Every row comes from one small tree of marks. The marks that hang from a mark follow it in brackets, in the order of their numbers. Every link used is in the known rows. Which tree was each row made from?
(in the rows, 128 means zero)
Known rows:
k_851(k_107(k_208 k_244 k_416 k_621) k_464(k_377)): [ 87 141 120  92  92 115 150 104 131 159 162 106 171 108 158 115  57 134
 100 107 107 151 228  78 126 162]
k_621(k_107 k_270): [108 175 132 109  92 130 114 118 125 141 126 140 126 130 159 106  89 123
 106 119 115  98 177 101 130 123]
k_270(k_298(k_107(k_208 k_244 k_377 k_416 k_621))): [ 70 163 139 112  93 146 135 153 128 126 136 103 158 110 143 116  50 145
  94 115 121 130 211  63 138 145]
k_851(k_107(k_208 k_244(k_270) k_416) k_464(k_377)): [ 87 139 106  86  79 114 165  97 127 174 162  99 173 113 145  94  65 127
 106 108 100 128 224  78 123 159]
k_655(k_107(k_208 k_244 k_377(k_464) k_416)): [101 165 115 101  80 143 157 120 132 150 138 111 157 110 147  93  52 140
  90 107 119 116 221  78 124 144]
k_270(k_298(k_107(k_244 k_377(k_464) k_416))): [ 81 170 112 119  94 147 137 161 109 125 128 108 147 107 140 112  59 133
  97 112 126 112 220  75 135 148]
k_298(k_107(k_208 k_377(k_464))): [ 92 170 128 115  79 139 143 138 119 137 111 116 123 106 145 110  77 119
  93 101 120 114 208  92 117 132]
k_270(k_298(k_107(k_208 k_244 k_377))): [ 71 162 134 115  86 148 140 137 115 125 127 110 142 105 137 107  76 140
 100 122 132 133 206  77 130 133]
k_537(k_416 k_655(k_107(k_208 k_244 k_621(k_270)))): [104 169 133 115  72 139 140 109 130 128 153 126 169 104 178 114  69 132
  96 108 121 121 193  88 117 131]
k_244(k_270(k_298(k_107(k_208 k_377 k_416 k_621)))): [ 71 171 141 112  86 129 145 159 134 144 125  98 155 123 138 107  59 123
  91 102 112 105 196  60 144 144]
k_537(k_416): [107 169 127 115  98 130 160 134 120 147 119 138 137 116 152 141  99 132
 104 101 132 120 184 110 133 125]
k_107(k_208 k_244 k_377(k_464) k_416 k_621(k_270)): [ 83 172 130 105  87 152 122 117 128 128 141 113 150 116 165  90  35 133
  84  93 102 113 206  97 122 132]
k_451(k_244(k_270(k_298(k_107(k_208 k_377 k_621))))): [ 77 171 137 124  80 134 140 153 127 129 141 110 136 116 149  97  81 117
  93 107 128 113 195  77 152 141]
k_621(k_107(k_208 k_244 k_377 k_416) k_270(k_298)): [ 70 169 134 106  93 153 112 127 129 132 142 109 163 125 148  87  54 144
  89 124 110 107 191  78 127 130]
k_851(k_107(k_208 k_416) k_464): [ 96 149 122  96  82 118 178 111 123 166 128 110 163 113 145 117  79 132
  95 116 109 134 219  94 118 150]
k_451(k_244(k_270(k_298(k_107)))): [ 92 167 114 122  81 129 157 153 109 135 136 124 130 116 144 103 103 113
 109 120 131 100 195  92 156 145]
k_921(k_107(k_208 k_377 k_416) k_466): [ 94 153 130  94  90 115 162 138 124 165 106 100 140 141 155 111  76 151
 100 113 128 150 180  86 130 125]
k_244(k_270(k_298(k_107(k_621)))): [ 88 172 137 121  87 119 149 146 118 138 121 117 137 120 148 116  88 110
 112 113 126 109 191  74 153 143]
k_851(k_464(k_377)): [ 90 148 111  99  96  98 144 106 118 160 128 122 134 116 156 128  97 130
 102 101 129 141 198 109 134 145]
k_244(k_270(k_298)): [ 83 168 131 115  89 117 165 124 115 152 116 115 139 130 142 108  96 118
 107 114 131 116 183 100 152 135]
k_244(k_270(k_298(k_107(k_377(k_464) k_621)))): [ 84 183 134 131  87 123 135 154 117 129 120 107 129 118 147 106  78 104
 101  97 126 103 199  69 148 142]
k_270(k_298(k_107(k_208 k_377(k_464) k_416 k_621))): [ 73 174 136 121  91 141 144 160 126 132 116 100 151 113 146 117  58 119
  85 100 117 116 210  70 134 149]
k_921(k_466): [102 168 130  91  94 113 171 122 112 156 106 129 122 129 155 126  96 134
 112 116 138 148 180 119 131 130]
k_107(k_208 k_244(k_270(k_298)) k_377(k_464) k_416): [ 69 167 122 112  82 146 162 122 120 148 135  92 162 118 140  84  50 124
  90 102 113 112 211  85 133 141]
k_298(k_107 k_270): [105 172 124 107  92 135 140 152 112 144 114 139 115 111 150 114  92 131
 106 121 123  94 187  97 132 133]
k_655(k_107(k_208 k_244 k_377(k_464) k_416 k_621)): [101 168 126 107  85 140 149 123 138 143 144 110 158 108 156  97  43 137
  90 102 118 122 222  69 130 147]
k_621(k_270(k_298(k_107(k_244 k_377)))): [ 77 175 125 114  90 143 110 144 111 110 130 122 134 114 146  97  77 141
 101 121 132 110 193  83 135 127]
k_107(k_208 k_244(k_270) k_377 k_416 k_621): [ 86 162 139 101  88 135 144 120 139 151 150 104 153 120 149  98  42 139
  97  96 109 121 204  81 138 136]
k_621(k_270(k_298)): [ 79 172 129 112  93 127 140 122 113 132 111 125 137 132 154 105  94 127
  96 119 131 114 173 110 143 127]

Which tree is each row?
[ 88 170 139 124  95 124 142 151 116 129 114 123 134 115 151 131  90 122
 105 119 135 127 194  80 149 142]
k_270(k_298(k_107(k_621)))
[ 74 171 137 129  86 151 135 138 116 117 129 108 141  99 152 106  63 122
  95 111 126 132 217  74 130 141]
k_270(k_298(k_107(k_208 k_244 k_377(k_464) k_621)))
[105 159 109  99  84 136 153 142 118 150 141 123 145 111 142 109  66 130
 116 113 110  95 211  77 140 145]
k_298(k_107(k_244(k_270) k_416))
[ 82 177 129 125 100 132 133 173 121 127 118 108 143 115 149 124  62 121
  90 100 125 111 208  70 145 150]
k_270(k_298(k_107(k_377(k_464) k_416 k_621)))
[ 75 176 122 108  95 132 118 169 120 126 117 114 143 127 142 108  71 137
  88 113 122  94 186  79 139 134]
k_621(k_270(k_298(k_107(k_377 k_416))))
[ 95 170 131  94  85 137 124 120 145 135 150 118 162 120 161  85  43 151
  88 109 112 110 199  72 132 135]
k_655(k_107(k_208 k_244 k_377 k_416 k_621(k_270)))
[ 95 167 130 111  73 138 157 104 123 147 146 104 143 111 145  76  65 115
 103 106 115 118 217  85 120 132]
k_851(k_107(k_208 k_244(k_270) k_377(k_464)))
[104 169 118 100  94 138 145 166 117 151 117 132 130 114 146 116  75 137
 102 119 113  84 193  89 135 141]
k_298(k_107(k_416) k_270)
[112 148 121 104  91 119 162 117 101 152 118 122 124 128 165 113  94 148
 125 128 141 158 184  97 137 125]
k_921(k_107(k_244) k_466)
[ 95 158 126 101  79 143 155 132 129 149 145 113 153 107 148 107  52 126
 109 108 100 106 214  70 135 147]
k_298(k_107(k_208 k_244(k_270) k_416 k_621))
[104 155 134 104  75 127 157 112 137 146 151 111 175 107 165 119  50 137
  99 116 120 139 215  78 129 150]
k_537(k_655(k_107(k_208 k_244 k_416 k_621)))
[ 84 173 137 100  88 137 115 151 139 129 125 116 143 122 155 109  53 135
  85 100 104  99 192  80 127 130]
k_298(k_107(k_208 k_377 k_416 k_621(k_270)))
[ 71 170 136 114  79 129 149 143 122 143 115 102 139 119 133  98  85 121
  98 111 125 110 192  75 138 132]
k_244(k_270(k_298(k_107(k_208 k_377))))
[ 95 173 125 103  94 140 100 153 129 118 145 125 140 115 157 107  47 147
  99 104 112 100 204  75 135 135]
k_298(k_107(k_244 k_377 k_416 k_621(k_270)))
[ 98 180 145 117  75 124 125 130 142 129 139 118 161 116 173 117  73 130
  80  93 128 117 179  84 119 124]
k_537(k_416 k_655(k_107(k_208 k_377 k_621(k_270))))
[ 72 165 118 115  87 157 148 149 113 131 128 101 154 103 139 104  54 131
  91 113 117 117 222  75 125 147]
k_270(k_298(k_107(k_208 k_244 k_377(k_464) k_416)))
[ 95 172 143 111  89 141 142 142 123 143 117 132 124 107 157 112  78 127
 101 118 113 103 189  90 128 134]
k_298(k_107(k_208 k_621) k_270)
[ 92 155 141 111  84 123 144  99 125 142 150 108 150 103 154 107  69 142
  97 112 123 157 226  84 121 141]
k_851(k_107(k_208 k_244 k_377 k_621) k_464)
[ 71 162 118 101  83 158 144 136 114 127 130 115 161 111 146  98  63 135
  98 128 108 102 201  83 127 140]
k_621(k_270(k_298(k_107(k_208 k_244 k_416))))
[ 81 168 131 116 102 136 123 166 124 122 138 111 152 113 145 123  56 146
 101 114 129 125 210  62 149 146]
k_270(k_298(k_107(k_244 k_377 k_416 k_621)))
[105 170 123 123  70 144 153 120 124 136 144 112 162  96 161 117  70 129
  90  97 133 130 212  87 109 134]
k_537(k_416 k_655(k_107(k_208 k_244 k_377(k_464))))
[105 156 116  92  73 134 178 108 135 168 145 114 165 117 143  88  62 136
 106 118 110 104 210  73 136 146]
k_655(k_107(k_208 k_244(k_270) k_416))
[ 71 166 139 115  87 134 144 146 121 132 110 109 137 114 135 115  87 131
  94 117 133 128 195  81 132 132]
k_270(k_298(k_107(k_208 k_377)))
[ 81 172 143  98  93 132 123 130 142 139 128 114 149 131 159 104  51 140
  81  95 107 112 185  97 130 126]
k_107(k_208 k_377 k_416 k_621(k_270))
[ 87 165 132 110  92 148 142 121 131 139 140 108 150 111 156 108  41 136
  90  93 111 132 219  92 127 139]
k_107(k_208 k_244 k_377(k_464) k_416 k_621)
[ 98 150 129 123  89 138 135 126 127 143 136 100 148 117 164 102  49 140
  97 100 116 134 210  72 135 134]
k_921(k_107(k_208 k_244 k_377(k_464) k_416 k_621))
[116 174 126 118  80 130 130 122 125 123 155 133 162 110 179 121  75 132
 102 105 131 117 189  87 128 133]
k_537(k_416 k_655(k_107(k_244 k_621(k_270))))
[101 161 128 109  89 102 145 119 119 150 128 115 136 117 145 116  94 136
  97 110 134 140 211  93 127 138]
k_851(k_107(k_377) k_464)
[ 86 164 118 109  96 130 155 163 115 141 113 117 148 120 138 129  82 130
 102 122 126 111 199  80 145 148]
k_270(k_298(k_107(k_416)))
[ 96 165 132 113  81 142 149 108 123 137 140 111 141 108 147  93  65 126
  99 112 123 136 220  92 114 130]
k_851(k_107(k_208 k_244 k_377(k_464)))
[ 85 164 124  97  89 156 133 154 123 141 134 120 140 104 142  97  52 155
  94 119 109  97 203  79 121 135]
k_298(k_107(k_208 k_244 k_377 k_416) k_270)
[ 87 169 136 103  93 154 122 156 129 136 140 117 140 105 152 103  43 152
  94 112 109 103 205  73 128 139]
k_298(k_107(k_208 k_244 k_377 k_416 k_621) k_270)
[103 163 131 116  73 134 149 121 132 138 149 115 165 101 157 121  75 144
  94 107 138 137 202  83 117 130]
k_537(k_416 k_655(k_107(k_208 k_244 k_377)))
[ 64 166 123 102  85 154 125 145 119 122 132 107 159 114 142  93  55 144
  89 120 113 105 200  76 127 134]
k_621(k_270(k_298(k_107(k_208 k_244 k_377 k_416))))
[106 157 125 101  79 137 167  99 127 151 137 127 148 109 149 100  80 142
 106 125 128 129 206  87 128 135]
k_655(k_107(k_208 k_244))
[ 73 184 132 118 100 130 120 146 124 125 120 109 148 133 160 102  56 123
  81  95 120 106 189  94 143 136]
k_107(k_377(k_464) k_416 k_621(k_270(k_298)))
